Each row comes from the steps of one path. Every step used is in the known rows, and no mark comes twice. Write the path behind each row, first mark first.
Known rows:
kisi-kiniz-rekun-finoz: .40	.48	.21	-.70	-.03	.11	.02	-.22	.38	-.25	-.02	-.79	.20	.19	.01	.16	.13	-.71	-.04	.37	.10	-.19	.18	.35	-.02	.27	.51	.01	-.10	-.09	-.17
finoz-kiniz-rekun-kisi-zeki: .31	.58	.24	-.37	-.07	.00	.33	-.13	-.06	.09	.17	-.21	.45	.16	.02	.33	.47	-.75	-.08	.65	.06	-.34	.45	.33	-.03	.40	.15	.15	.20	-.09	-.29
rekun-kiniz: .30	.37	.11	-.40	.03	.09	-.41	-.37	.27	-.23	-.20	-.48	.29	-.10	.25	.08	.30	-.35	.09	.08	.13	-.26	.34	.02	-.13	.21	.27	.07	.29	-.34	.06
paze-pogira-rekun-kiniz: .29	.69	-.06	-.26	-.06	-.15	-.28	-.46	.20	-.22	-.38	-.77	.59	-.15	.35	.24	.16	-.44	-.07	.09	.28	-.09	.44	.30	-.01	.36	.17	.15	.22	-.22	.26
finoz-kiniz-rekun: .31	.21	.44	-.71	.21	.04	.08	-.20	.38	.12	.17	-.30	.22	.04	-.02	.01	.44	-.59	-.06	.51	-.04	-.42	.16	.45	-.11	.34	.43	.12	.12	-.33	-.07
zeki-pogira-rekun: .24	.27	.00	-.18	.01	-.32	.00	-.29	.15	-.06	-.46	-.70	.47	-.22	.23	.51	.52	-.24	-.06	.22	.21	.06	.30	.38	.06	.24	.01	-.06	.06	-.30	.22
pogira-kisi: .42	.34	-.07	-.30	-.20	.12	-.10	-.42	.02	-.06	-.17	-.33	.34	.12	.35	.09	.71	-.24	-.11	-.03	-.09	-.41	.38	.16	.00	.25	-.09	.02	.34	-.35	.15
paze-pogira-kisi: .41	.55	-.18	-.13	-.34	.08	-.14	-.50	-.11	-.03	-.34	-.49	.44	.10	.47	.02	.44	-.18	-.07	-.09	.11	-.49	.39	.30	.03	.33	-.17	.00	.29	-.39	.26
kisi-zeki-pogira-rekun: .22	.44	-.02	-.22	-.02	-.37	.17	-.31	-.04	.02	-.41	-.64	.51	-.16	.30	.49	.57	-.39	-.01	.43	.25	.13	.45	.46	.08	.26	-.06	.04	.12	-.13	.12
zeki-pogira-kisi: .45	.40	-.18	-.18	-.28	-.08	-.18	-.45	-.05	-.06	-.40	-.43	.31	-.02	.26	.17	.69	-.21	-.04	.16	.03	-.42	.29	.10	-.07	.18	-.10	-.10	.27	-.45	.08
finoz-kiniz: .31	.07	.30	-.65	.13	.20	-.08	-.23	.31	.04	.03	-.21	.23	-.31	.42	.14	.57	-.25	.02	.16	-.05	-.48	.13	.38	-.06	.30	.19	.04	.18	-.18	-.07
kisi-zeki-pogira: .20	.30	.06	-.21	-.07	-.20	-.01	-.30	-.14	.05	-.40	-.47	.21	-.13	.32	.20	.49	-.26	.25	.47	.29	-.15	.33	.25	-.07	.14	-.01	-.11	.16	-.30	-.03
kiniz-finoz-rekun-kisi: .23	.24	.30	-.01	-.15	.36	.15	-.08	.05	-.21	-.03	-.21	.35	-.07	-.12	.51	.22	-.33	-.26	.43	-.19	-.18	.17	.11	-.13	.35	.29	.03	-.02	-.21	-.11
rekun-finoz-kiniz: .36	.30	.16	-.73	.06	.17	-.12	-.26	.36	-.05	.02	-.32	.33	-.36	.40	.24	.32	-.44	.03	.16	-.03	-.47	.16	.31	-.03	.34	.28	.02	.10	-.09	-.29
zeki-pogira-rekun-finoz: .30	.51	-.13	-.30	-.08	-.24	-.07	-.31	.22	-.18	-.41	-.81	.55	-.27	.24	.55	.17	-.45	-.01	.16	.23	.00	.33	.28	.06	.27	.14	-.08	-.03	-.20	-.06
finoz-kiniz-rekun-kisi: .41	.41	.31	-.32	-.05	.08	.11	-.04	.24	-.03	.16	-.27	.40	.09	-.19	.43	.37	-.59	-.21	.39	-.04	-.50	.22	.21	-.05	.40	.29	.03	.08	-.33	-.21
finoz-rekun-kiniz: .17	.51	.25	-.32	.13	.27	-.36	-.38	.20	-.17	-.11	-.30	.34	-.15	.01	.04	.35	-.46	.01	.30	-.04	-.20	.29	.05	-.13	.26	.48	.05	.15	-.32	.10
paze-pogira-kisi-zeki: .33	.71	-.14	-.22	-.31	.01	.14	-.49	-.35	.11	-.23	-.39	.46	.16	.56	.01	.53	-.41	.04	.26	.16	-.34	.57	.40	.04	.35	-.22	.12	.36	-.13	.09
zeki-pogira-rekun-kiniz: .32	.57	-.06	-.29	-.01	-.28	-.32	-.41	.24	-.25	-.43	-.71	.50	-.26	.17	.36	.37	-.46	-.04	.28	.23	-.03	.38	.14	-.08	.23	.23	.07	.20	-.28	.11
zeki-pogira: .24	.09	.10	-.17	-.04	-.12	-.22	-.27	.10	-.07	-.46	-.54	.16	-.20	.23	.23	.41	-.05	.19	.19	.24	-.24	.16	.16	-.09	.11	.06	-.21	.07	-.49	.09
zeki-pogira-kisi-rekun: .39	.29	.15	-.30	-.12	-.27	.20	-.37	-.21	-.18	-.35	-.40	.25	.11	.29	.14	.70	-.48	-.06	.49	.01	-.06	.50	.20	-.07	.14	-.06	-.09	.17	-.23	.05
paze-pogira-rekun-kisi: .31	.59	-.03	.16	-.25	-.07	.10	-.17	.01	-.16	-.30	-.66	.71	-.01	.18	.70	.22	-.31	-.23	-.03	.22	-.16	.41	.30	.16	.45	-.11	-.01	.06	-.25	.18

Which path is each row?
.46	.58	.09	-.24	-.30	.13	.14	-.14	.12	-.38	-.22	-.87	.38	.11	.25	.60	.43	-.38	-.27	.13	.14	-.13	.17	.46	.15	.36	.08	-.01	-.06	.14	.12
paze-pogira-rekun-kisi-kiniz
.33	.39	.26	-.09	-.09	.04	.09	-.04	.17	-.11	.02	-.42	.39	.27	-.24	.41	.27	-.49	-.16	.28	.07	-.33	.31	.11	-.01	.34	.23	-.04	.07	-.47	-.06
kiniz-rekun-kisi
.09	.00	.42	-.32	.07	.39	.12	-.24	.13	-.08	-.06	-.21	.14	-.17	.08	.12	.27	-.25	-.11	.54	-.23	-.02	.07	.34	-.21	.27	.42	.11	-.01	-.16	.05
kiniz-finoz-rekun
.29	.42	.17	-.51	.05	-.01	-.05	-.24	.33	-.10	-.05	-.62	.33	.11	.00	.15	.01	-.63	.04	.28	.14	-.21	.31	.24	-.03	.30	.40	-.01	.00	-.35	-.14
kiniz-rekun-finoz
.42	.51	.00	-.40	-.16	-.20	.07	-.38	-.05	-.26	-.33	-.56	.38	.01	.29	.26	.33	-.64	-.02	.38	.07	-.09	.49	.13	-.03	.20	.09	-.11	.05	-.14	-.22
zeki-pogira-kisi-rekun-finoz
.32	.42	.05	.03	-.13	-.04	.12	-.09	.12	-.18	-.16	-.52	.65	.00	.07	.75	.44	-.34	-.26	.02	.08	-.10	.41	.19	.14	.36	-.05	-.01	.10	-.22	.08
pogira-rekun-kisi
.48	.08	.22	-.48	-.27	.21	.32	-.10	.23	-.45	-.13	-.73	.14	.01	.23	.57	.30	-.35	-.38	.50	-.12	.04	.03	.42	-.16	.29	.22	.23	.03	.28	-.14
pogira-rekun-kisi-kiniz-finoz
.34	.30	.05	-.39	-.17	-.04	-.02	-.39	.23	-.31	-.34	-.73	.37	-.22	.36	.25	-.05	-.38	-.20	.44	.10	.02	.25	.37	-.27	.34	.25	.36	.22	-.01	.03
paze-pogira-rekun-kiniz-finoz
.21	.44	.02	-.12	-.05	-.16	.05	-.34	.07	-.04	-.41	-.78	.59	-.10	.44	.35	.25	-.21	-.08	-.03	.30	-.01	.39	.58	.16	.39	-.05	.05	.08	-.24	.42
paze-pogira-rekun
.20	.06	.48	-.52	.00	.49	.18	-.21	.18	-.22	-.03	-.39	.00	-.09	.10	.11	.38	-.32	-.18	.65	-.27	.01	-.06	.44	-.20	.26	.52	.13	-.10	.10	.02
kisi-kiniz-finoz-rekun
.53	.69	-.02	-.62	-.22	-.04	-.03	-.33	.26	-.25	-.15	-.80	.26	.19	-.04	.19	.26	-.73	-.11	.48	.07	-.30	.18	.27	-.06	.25	.42	-.04	-.03	-.14	-.24
zeki-pogira-kisi-kiniz-rekun-finoz
.35	.27	.32	-.79	.12	.03	.12	-.23	.23	-.13	.01	-.31	.31	-.28	.41	.23	.35	-.63	-.01	.39	-.05	-.27	.29	.37	-.06	.31	.30	.02	.05	.05	-.32
kisi-rekun-finoz-kiniz
.48	.47	.11	-.70	-.06	-.09	.06	-.35	.11	-.12	-.13	-.32	.37	-.28	.36	.25	.49	-.68	-.07	.50	-.08	-.38	.30	.29	-.09	.30	.20	-.02	.09	.00	-.39
zeki-pogira-kisi-rekun-finoz-kiniz
.49	.47	.09	-.28	-.26	.03	.10	-.10	.16	-.38	-.25	-.83	.29	.04	.11	.71	.60	-.38	-.25	.28	.07	-.09	.12	.33	.08	.25	.13	-.08	-.08	.10	.00
zeki-pogira-rekun-kisi-kiniz
.31	.21	.32	-.50	-.13	.50	.19	-.32	.10	-.23	-.04	-.34	.07	.00	.10	.11	.52	-.39	-.28	.65	-.36	-.09	.00	.41	-.19	.26	.44	.17	.00	.11	.00
pogira-kisi-kiniz-finoz-rekun
.50	.44	.24	-.67	-.12	.11	.13	-.28	.23	-.14	.03	-.63	.12	.45	-.05	-.02	.63	-.64	-.21	.49	-.08	-.30	.19	.43	-.05	.26	.36	.10	.10	-.15	.06
pogira-kisi-kiniz-rekun
.34	.53	-.06	-.36	-.20	.04	.16	-.43	-.25	.08	-.08	-.26	.38	.19	.46	.06	.75	-.47	.02	.32	.01	-.27	.57	.28	.03	.26	-.16	.15	.41	-.11	-.01
pogira-kisi-zeki
.27	.46	.01	-.01	-.22	-.17	.04	-.20	-.20	-.04	-.36	-.43	.34	-.09	.17	.45	.46	-.32	.14	.46	.27	-.23	.35	.11	-.04	.20	-.05	-.14	.13	-.28	-.16
rekun-kisi-zeki-pogira
.46	.30	.22	-.36	-.23	.30	.03	-.07	.18	-.39	-.07	-.65	.12	.15	.18	.46	.54	-.30	-.14	.12	.00	-.26	.10	.24	.04	.24	.17	-.09	-.02	.03	-.04
rekun-kisi-kiniz
.34	.27	.26	-.44	-.19	.36	.14	-.33	.06	-.22	-.19	-.39	.05	-.09	.04	.16	.50	-.37	-.24	.76	-.29	-.10	-.05	.37	-.24	.22	.44	.08	-.03	.05	-.03
zeki-pogira-kisi-kiniz-finoz-rekun
.55	.55	-.02	-.47	-.39	.26	-.05	-.42	.02	-.26	-.26	-.75	.16	.19	.48	.06	.60	-.28	-.15	.08	.03	-.39	.16	.46	.04	.28	.05	.01	.12	.02	.19
paze-pogira-kisi-kiniz
.34	.16	.11	-.49	-.07	-.01	.01	-.34	.31	-.33	-.22	-.62	.30	-.20	.29	.30	.13	-.42	-.23	.48	-.03	.08	.24	.29	-.29	.28	.29	.38	.25	.00	-.04
pogira-rekun-kiniz-finoz
.40	-.17	.33	-.69	-.15	.30	.18	-.17	.27	-.37	-.13	-.66	-.14	-.01	.40	.18	.29	-.19	-.15	.48	-.10	-.02	-.06	.45	-.26	.17	.29	.19	.06	.18	-.08
kisi-kiniz-finoz
.35	.03	.18	-.51	-.10	.14	-.14	-.32	.29	-.33	-.19	-.52	.11	-.17	.31	.11	.06	-.30	-.08	.43	-.03	-.11	.17	.15	-.38	.22	.33	.30	.27	-.12	-.13
rekun-kiniz-finoz
.36	.24	.43	-.68	.06	.12	.12	-.16	.33	-.14	.02	-.68	.03	.34	-.05	.02	.45	-.55	-.08	.48	.04	-.18	.10	.47	-.06	.23	.46	.04	-.01	-.17	.09
kisi-kiniz-rekun
.36	.44	.33	-.31	-.17	.45	.06	-.07	.13	-.33	-.01	-.51	.16	.10	-.01	.43	.57	-.39	-.20	.30	-.13	-.21	.07	.26	.05	.28	.34	-.11	-.11	.07	-.01
finoz-rekun-kisi-kiniz
.33	.56	.13	-.25	-.14	-.21	.15	-.19	-.08	.07	-.17	-.36	.36	-.08	-.02	.39	.47	-.59	.04	.77	.19	-.36	.29	.26	-.10	.28	.14	-.04	.11	-.23	-.31
finoz-kiniz-rekun-kisi-zeki-pogira
.56	.07	.08	-.61	-.38	.18	.14	-.33	.13	-.36	-.29	-.67	-.07	-.01	.34	.21	.46	-.26	-.24	.59	-.16	-.16	-.04	.37	-.30	.16	.18	.17	.13	.13	-.14
zeki-pogira-kisi-kiniz-finoz
.28	.45	-.04	-.38	-.01	-.09	-.02	-.29	.28	-.18	-.23	-.72	.59	-.15	.32	.47	.18	-.47	-.06	.01	.15	.02	.41	.32	.12	.34	.15	.01	.03	-.13	-.01
pogira-rekun-finoz
.36	.42	.10	-.72	.08	.02	.01	-.27	.38	-.05	-.02	-.44	.52	-.40	.38	.43	.38	-.55	-.13	.20	-.03	-.29	.23	.46	.05	.40	.25	.11	.08	.03	-.22
pogira-rekun-finoz-kiniz
.35	.59	.01	-.68	.00	-.16	.10	-.33	.19	.02	-.12	-.46	.53	-.43	.40	.46	.42	-.66	-.04	.49	.07	-.25	.29	.47	.02	.38	.20	.10	.09	.10	-.33
kisi-zeki-pogira-rekun-finoz-kiniz
.26	.60	.05	-.10	-.15	-.09	.34	-.16	-.17	-.03	-.09	-.41	.62	.09	.25	.60	.52	-.55	-.11	.35	.15	-.02	.59	.31	.13	.38	-.11	.11	.20	.00	-.07
pogira-rekun-kisi-zeki
.52	.47	.18	-.60	-.18	-.02	.08	-.31	.19	-.14	-.11	-.69	.10	.36	-.11	.04	.62	-.62	-.16	.60	-.01	-.31	.12	.39	-.09	.22	.35	.02	.06	-.20	.02
zeki-pogira-kisi-kiniz-rekun
.29	.54	.09	-.08	-.16	-.25	.12	-.19	-.16	.02	-.28	-.47	.33	.06	-.05	.38	.39	-.51	.09	.66	.27	-.24	.35	.16	-.08	.24	.07	-.09	.10	-.34	-.19
kiniz-rekun-kisi-zeki-pogira
